Each row was made from one walk, in order. Every step used is in the known rows, and no mark comes twice. Write each row's walk.
(in the rows, 128 means zero)
Known rows:
y -> n -> a: 149, 113, 118, 132, 106, 117, 137, 123, 142, 151, 119, 111, 139, 123, 129, 116, 150, 126, 125, 132, 112, 114, 147, 130, 109, 110, 137, 129, 128, 111, 118, 108, 91, 118, 118, 106
p -> y -> f: 115, 121, 152, 125, 109, 110, 120, 147, 120, 116, 102, 94, 101, 116, 124, 143, 117, 168, 141, 110, 114, 111, 143, 166, 104, 117, 125, 129, 116, 114, 136, 98, 114, 155, 104, 98
f -> a: 98, 144, 127, 138, 97, 122, 124, 131, 139, 144, 133, 124, 112, 150, 124, 128, 135, 159, 115, 115, 109, 110, 146, 135, 159, 115, 125, 121, 133, 110, 127, 99, 127, 102, 146, 124
c -> a -> s -> y: 142, 155, 150, 144, 129, 126, 133, 128, 135, 113, 131, 122, 138, 105, 119, 144, 149, 141, 104, 123, 108, 113, 143, 74, 125, 151, 129, 123, 113, 117, 146, 133, 149, 109, 152, 151
a -> n -> y -> c: 101, 104, 136, 150, 116, 125, 146, 127, 150, 122, 128, 125, 119, 108, 138, 142, 146, 132, 114, 117, 95, 119, 140, 116, 116, 112, 113, 116, 124, 117, 131, 94, 149, 154, 119, 133
g -> f -> y -> n -> a: 138, 110, 121, 126, 111, 123, 129, 118, 111, 145, 107, 109, 136, 118, 134, 123, 139, 138, 137, 119, 112, 117, 134, 177, 78, 114, 126, 127, 142, 128, 125, 110, 88, 125, 90, 77
f -> g: 127, 140, 124, 111, 97, 123, 109, 157, 131, 156, 134, 124, 106, 148, 116, 146, 134, 154, 111, 103, 121, 121, 167, 133, 161, 123, 126, 116, 150, 127, 142, 92, 128, 114, 137, 122
y -> c -> a: 110, 135, 123, 152, 117, 115, 113, 138, 132, 113, 137, 115, 119, 166, 129, 140, 153, 150, 101, 124, 87, 115, 149, 98, 129, 119, 134, 126, 130, 109, 124, 111, 167, 103, 130, 144
z -> a -> f: 126, 162, 137, 121, 139, 117, 143, 138, 100, 129, 130, 114, 161, 164, 126, 102, 133, 151, 122, 133, 108, 116, 143, 158, 145, 131, 119, 126, 140, 115, 125, 109, 129, 81, 141, 95
n -> a -> s -> y: 141, 145, 140, 126, 113, 126, 161, 147, 137, 128, 117, 133, 121, 89, 117, 144, 148, 130, 114, 130, 111, 112, 136, 82, 128, 150, 120, 124, 109, 119, 133, 124, 141, 120, 137, 116
z -> y: 128, 110, 137, 117, 116, 123, 124, 139, 116, 116, 123, 139, 109, 129, 124, 145, 142, 144, 139, 123, 116, 108, 152, 131, 121, 108, 122, 112, 139, 119, 125, 93, 127, 132, 85, 109
z -> y -> n -> a -> s: 159, 102, 134, 130, 122, 110, 160, 119, 133, 113, 120, 130, 150, 91, 129, 123, 150, 112, 150, 117, 115, 115, 129, 99, 107, 147, 131, 130, 116, 129, 121, 115, 100, 128, 86, 112
s -> y: 123, 139, 144, 118, 111, 140, 122, 144, 125, 132, 123, 127, 106, 104, 126, 161, 142, 148, 113, 145, 115, 110, 157, 120, 116, 114, 121, 116, 131, 112, 133, 102, 135, 134, 125, 114
g -> f -> a -> n: 98, 130, 115, 148, 129, 123, 135, 85, 135, 145, 132, 127, 125, 133, 141, 117, 137, 154, 133, 113, 110, 113, 154, 171, 178, 124, 103, 131, 135, 116, 132, 102, 120, 102, 159, 122
n -> y: 126, 120, 145, 126, 105, 126, 126, 156, 134, 150, 111, 118, 115, 115, 115, 140, 137, 147, 116, 115, 115, 113, 144, 134, 109, 101, 125, 105, 133, 112, 134, 94, 114, 146, 125, 120
p -> a: 122, 135, 113, 142, 102, 113, 120, 141, 137, 142, 113, 122, 122, 144, 122, 118, 150, 144, 102, 118, 117, 109, 155, 119, 148, 104, 135, 121, 112, 106, 101, 113, 125, 108, 140, 117
p -> y -> z -> a: 97, 126, 147, 118, 109, 115, 137, 138, 109, 88, 105, 101, 172, 77, 121, 107, 143, 134, 150, 102, 123, 111, 137, 109, 106, 116, 125, 132, 122, 123, 132, 103, 126, 153, 120, 103
n -> a: 134, 130, 115, 126, 104, 118, 138, 148, 139, 151, 117, 127, 114, 147, 118, 122, 148, 139, 112, 126, 110, 112, 148, 127, 136, 110, 126, 120, 125, 108, 121, 107, 126, 108, 130, 107
c -> a: 135, 140, 126, 142, 119, 116, 111, 127, 138, 135, 133, 114, 130, 159, 120, 122, 149, 152, 103, 115, 107, 111, 157, 118, 135, 112, 135, 118, 131, 106, 135, 116, 134, 100, 145, 141
f -> y -> z -> a -> c: 107, 146, 141, 136, 89, 129, 139, 152, 97, 94, 140, 113, 179, 133, 125, 110, 142, 126, 120, 110, 104, 120, 124, 96, 101, 133, 125, 133, 140, 128, 138, 101, 141, 87, 119, 99
g -> f -> a -> s: 106, 155, 131, 133, 129, 106, 134, 119, 116, 146, 129, 120, 120, 125, 127, 133, 133, 159, 128, 107, 110, 110, 144, 134, 175, 151, 105, 128, 129, 122, 133, 109, 129, 86, 155, 120
g -> f -> a -> s -> y -> z: 89, 153, 153, 129, 127, 123, 135, 127, 109, 106, 134, 124, 139, 64, 128, 149, 132, 137, 148, 127, 119, 113, 135, 115, 152, 164, 108, 144, 124, 131, 140, 115, 141, 118, 153, 114
s -> a -> f -> y: 107, 150, 148, 132, 118, 135, 136, 151, 102, 124, 132, 123, 135, 179, 123, 109, 124, 152, 116, 132, 102, 119, 130, 166, 99, 142, 116, 119, 133, 128, 132, 135, 140, 89, 104, 88
z -> a -> c: 130, 154, 120, 135, 100, 127, 145, 147, 110, 125, 129, 112, 159, 163, 129, 113, 150, 144, 100, 130, 100, 115, 148, 96, 145, 126, 121, 123, 135, 113, 125, 100, 137, 68, 154, 125
s -> y -> f: 121, 140, 158, 119, 111, 134, 125, 146, 119, 120, 125, 109, 98, 111, 129, 165, 121, 163, 128, 148, 110, 113, 149, 156, 112, 125, 128, 130, 125, 116, 126, 105, 131, 140, 112, 99
c -> a -> f -> y: 135, 154, 141, 148, 129, 121, 114, 140, 114, 120, 140, 123, 137, 189, 119, 118, 130, 155, 107, 110, 101, 123, 127, 168, 101, 135, 128, 120, 142, 117, 155, 127, 135, 80, 121, 109
z -> a: 119, 144, 131, 116, 113, 122, 139, 128, 114, 132, 122, 111, 152, 135, 124, 110, 144, 150, 117, 119, 112, 110, 153, 120, 140, 112, 126, 119, 134, 115, 112, 101, 131, 110, 135, 109
s -> a -> n: 108, 126, 127, 141, 121, 132, 154, 99, 145, 139, 136, 123, 144, 138, 136, 96, 145, 135, 114, 132, 109, 111, 160, 116, 142, 122, 113, 120, 114, 119, 120, 127, 138, 110, 140, 128
z -> y -> c: 104, 108, 134, 125, 113, 122, 122, 150, 112, 92, 130, 139, 98, 135, 133, 165, 146, 143, 135, 130, 96, 113, 145, 110, 116, 116, 120, 122, 137, 122, 113, 89, 161, 134, 70, 114
n -> a -> f -> y: 135, 144, 131, 132, 114, 123, 142, 160, 113, 135, 126, 135, 119, 176, 114, 117, 129, 144, 116, 119, 105, 123, 120, 177, 104, 132, 120, 120, 136, 121, 142, 118, 124, 90, 105, 77

Which walk is each row?
135, 129, 120, 162, 131, 119, 129, 91, 157, 133, 142, 122, 146, 148, 133, 106, 153, 138, 106, 111, 106, 113, 160, 120, 144, 117, 125, 120, 121, 107, 143, 120, 133, 105, 158, 148 | c -> a -> n
124, 124, 141, 152, 134, 107, 134, 134, 124, 74, 138, 135, 131, 133, 126, 144, 153, 136, 127, 108, 89, 116, 132, 65, 127, 153, 126, 127, 118, 126, 129, 120, 175, 113, 100, 150 | z -> y -> c -> a -> s
158, 137, 113, 126, 113, 114, 133, 156, 131, 153, 130, 119, 148, 158, 126, 112, 133, 131, 129, 122, 116, 134, 140, 177, 144, 146, 132, 137, 143, 133, 142, 117, 94, 92, 138, 100 | y -> n -> a -> f -> g
123, 146, 149, 110, 95, 138, 118, 165, 121, 125, 128, 112, 99, 118, 122, 170, 112, 166, 127, 123, 119, 128, 152, 165, 141, 139, 131, 136, 140, 135, 137, 102, 131, 144, 125, 107 | s -> y -> f -> g
80, 148, 143, 142, 115, 134, 139, 160, 96, 98, 137, 125, 125, 186, 132, 124, 127, 149, 113, 139, 82, 126, 122, 145, 92, 147, 115, 126, 133, 131, 124, 132, 173, 90, 89, 92 | s -> a -> f -> y -> c
139, 145, 151, 128, 116, 119, 163, 150, 129, 118, 120, 116, 117, 97, 120, 145, 126, 146, 127, 132, 106, 115, 128, 120, 123, 160, 126, 139, 103, 124, 125, 129, 135, 126, 125, 101 | n -> a -> s -> y -> f
137, 116, 145, 164, 128, 119, 142, 110, 158, 126, 121, 102, 149, 132, 132, 107, 124, 150, 124, 105, 103, 124, 132, 167, 118, 121, 135, 129, 115, 115, 139, 125, 117, 145, 144, 142 | c -> a -> n -> y -> f
105, 140, 141, 114, 117, 115, 136, 134, 109, 113, 133, 107, 174, 107, 124, 105, 144, 130, 136, 121, 119, 109, 146, 107, 134, 118, 129, 132, 134, 119, 118, 101, 135, 120, 131, 102 | y -> z -> a
106, 153, 107, 152, 102, 123, 121, 143, 111, 140, 130, 120, 116, 177, 136, 135, 137, 161, 113, 124, 98, 116, 148, 146, 170, 133, 108, 128, 142, 116, 133, 95, 127, 54, 169, 125 | g -> f -> a -> c
120, 119, 137, 135, 121, 132, 167, 104, 142, 129, 113, 115, 173, 99, 129, 94, 143, 134, 123, 104, 113, 115, 136, 132, 129, 111, 119, 115, 125, 119, 125, 109, 119, 148, 143, 126 | z -> a -> n -> y
154, 127, 118, 150, 91, 141, 148, 148, 136, 126, 120, 117, 145, 118, 135, 138, 156, 118, 110, 160, 101, 121, 138, 102, 97, 133, 135, 133, 122, 116, 131, 114, 106, 97, 135, 120 | s -> y -> n -> a -> c
95, 115, 133, 146, 117, 131, 167, 116, 138, 103, 119, 116, 164, 104, 137, 113, 148, 132, 122, 113, 92, 121, 130, 110, 123, 117, 119, 122, 124, 125, 113, 106, 154, 152, 128, 131 | z -> a -> n -> y -> c
126, 107, 141, 142, 119, 127, 145, 115, 154, 148, 122, 125, 130, 103, 130, 124, 142, 133, 119, 111, 115, 113, 146, 136, 120, 106, 116, 108, 125, 111, 140, 100, 114, 151, 135, 129 | a -> n -> y
105, 147, 157, 112, 135, 110, 141, 121, 80, 99, 130, 107, 180, 79, 123, 111, 132, 132, 148, 92, 119, 113, 126, 118, 111, 154, 110, 134, 137, 141, 133, 113, 138, 116, 111, 82 | g -> f -> y -> z -> a -> s
109, 142, 165, 143, 104, 111, 152, 143, 141, 131, 120, 108, 127, 112, 116, 129, 106, 160, 132, 94, 105, 119, 111, 146, 141, 153, 127, 132, 111, 126, 131, 115, 116, 134, 141, 126 | n -> y -> f -> a -> s
128, 119, 142, 107, 101, 120, 116, 162, 114, 111, 127, 125, 104, 142, 123, 155, 111, 163, 152, 103, 120, 126, 146, 176, 147, 133, 130, 131, 144, 143, 127, 94, 122, 142, 86, 103 | z -> y -> f -> g
150, 121, 140, 135, 105, 113, 151, 119, 137, 137, 127, 117, 148, 100, 122, 119, 144, 121, 120, 101, 112, 115, 124, 105, 82, 143, 131, 127, 121, 130, 137, 117, 97, 119, 93, 101 | f -> y -> n -> a -> s
128, 140, 151, 124, 116, 121, 160, 150, 130, 108, 130, 131, 144, 64, 115, 138, 150, 110, 132, 132, 117, 115, 129, 72, 120, 156, 123, 136, 107, 124, 136, 122, 145, 128, 134, 107 | n -> a -> s -> y -> z
144, 141, 128, 129, 116, 104, 154, 140, 138, 147, 126, 129, 124, 123, 113, 122, 149, 132, 109, 111, 109, 111, 141, 90, 143, 142, 122, 124, 112, 115, 129, 115, 134, 96, 138, 115 | n -> a -> s
102, 132, 124, 148, 124, 123, 104, 130, 101, 102, 127, 113, 116, 161, 132, 149, 140, 160, 113, 110, 88, 121, 138, 145, 98, 125, 124, 126, 144, 124, 130, 114, 163, 109, 102, 116 | g -> f -> y -> c -> a
108, 128, 128, 168, 126, 140, 138, 104, 151, 89, 140, 130, 131, 119, 141, 147, 157, 136, 104, 139, 89, 120, 149, 94, 124, 132, 123, 131, 116, 115, 135, 125, 176, 130, 139, 153 | s -> y -> c -> a -> n
155, 131, 122, 135, 130, 111, 142, 137, 128, 150, 128, 116, 148, 154, 133, 105, 139, 127, 128, 145, 108, 121, 136, 167, 115, 130, 129, 134, 133, 114, 132, 117, 94, 89, 125, 92 | y -> n -> a -> f
80, 153, 140, 141, 122, 127, 140, 133, 109, 100, 128, 126, 107, 97, 136, 174, 138, 154, 127, 131, 92, 116, 132, 109, 154, 165, 105, 140, 125, 130, 126, 114, 169, 110, 140, 125 | g -> f -> a -> s -> y -> c
99, 145, 138, 138, 97, 115, 127, 134, 133, 137, 133, 108, 108, 158, 127, 132, 112, 173, 129, 118, 104, 114, 137, 173, 156, 126, 130, 138, 128, 115, 118, 99, 120, 108, 132, 108 | y -> f -> a
95, 128, 141, 132, 97, 127, 118, 148, 115, 113, 135, 125, 95, 143, 127, 163, 138, 150, 108, 114, 93, 115, 139, 118, 91, 114, 122, 118, 144, 121, 131, 90, 159, 126, 78, 100 | f -> y -> c
129, 151, 118, 148, 124, 108, 125, 151, 121, 138, 121, 126, 131, 174, 122, 110, 140, 147, 106, 131, 112, 117, 144, 156, 153, 125, 125, 128, 115, 107, 113, 124, 126, 80, 147, 103 | p -> a -> f
150, 91, 124, 125, 112, 121, 145, 123, 131, 120, 112, 130, 143, 113, 130, 120, 150, 122, 151, 132, 114, 115, 136, 136, 98, 112, 137, 125, 131, 123, 113, 108, 93, 138, 78, 102 | z -> y -> n -> a
115, 130, 135, 116, 119, 123, 106, 133, 96, 140, 120, 119, 103, 133, 126, 150, 131, 162, 125, 111, 114, 110, 150, 174, 103, 111, 112, 114, 153, 123, 136, 93, 121, 118, 96, 85 | g -> f -> y
133, 158, 128, 116, 120, 119, 111, 169, 115, 149, 141, 128, 118, 177, 118, 138, 126, 153, 115, 114, 116, 128, 154, 171, 168, 141, 117, 123, 155, 129, 155, 101, 128, 84, 144, 106 | a -> f -> g
145, 131, 158, 127, 124, 125, 135, 115, 131, 128, 129, 111, 140, 60, 133, 155, 145, 124, 123, 141, 117, 109, 148, 88, 97, 148, 126, 127, 122, 124, 139, 110, 108, 136, 120, 124 | a -> s -> y -> n
104, 133, 133, 153, 104, 126, 112, 138, 124, 99, 138, 120, 116, 164, 126, 144, 142, 153, 100, 105, 87, 119, 133, 108, 93, 122, 136, 122, 135, 118, 134, 113, 168, 115, 97, 127 | f -> y -> c -> a
102, 122, 128, 158, 111, 113, 115, 144, 132, 88, 109, 107, 117, 136, 125, 141, 150, 151, 115, 107, 93, 116, 140, 99, 101, 118, 131, 125, 116, 112, 139, 115, 159, 136, 119, 145 | p -> y -> c -> a
95, 149, 151, 135, 94, 138, 133, 139, 130, 116, 126, 113, 105, 124, 128, 153, 112, 173, 131, 136, 104, 117, 133, 167, 139, 134, 129, 138, 123, 119, 124, 111, 130, 133, 132, 109 | s -> y -> f -> a
111, 115, 154, 120, 108, 119, 126, 157, 130, 131, 124, 117, 136, 87, 118, 134, 136, 128, 136, 118, 122, 113, 136, 121, 102, 105, 126, 119, 133, 116, 138, 95, 122, 155, 124, 112 | n -> y -> z
124, 118, 126, 154, 91, 120, 143, 139, 162, 134, 107, 117, 139, 123, 124, 111, 119, 146, 121, 85, 121, 133, 134, 177, 159, 128, 137, 136, 107, 136, 114, 124, 108, 159, 149, 128 | p -> a -> n -> y -> f -> g
121, 133, 147, 158, 122, 111, 139, 149, 141, 108, 126, 115, 137, 119, 119, 141, 146, 137, 104, 101, 88, 122, 121, 69, 114, 147, 129, 121, 113, 121, 136, 125, 163, 125, 137, 161 | n -> y -> c -> a -> s
114, 145, 145, 157, 115, 114, 128, 134, 125, 95, 145, 119, 128, 142, 121, 144, 144, 144, 100, 93, 86, 120, 125, 73, 99, 154, 129, 125, 123, 127, 144, 121, 175, 104, 106, 136 | f -> y -> c -> a -> s
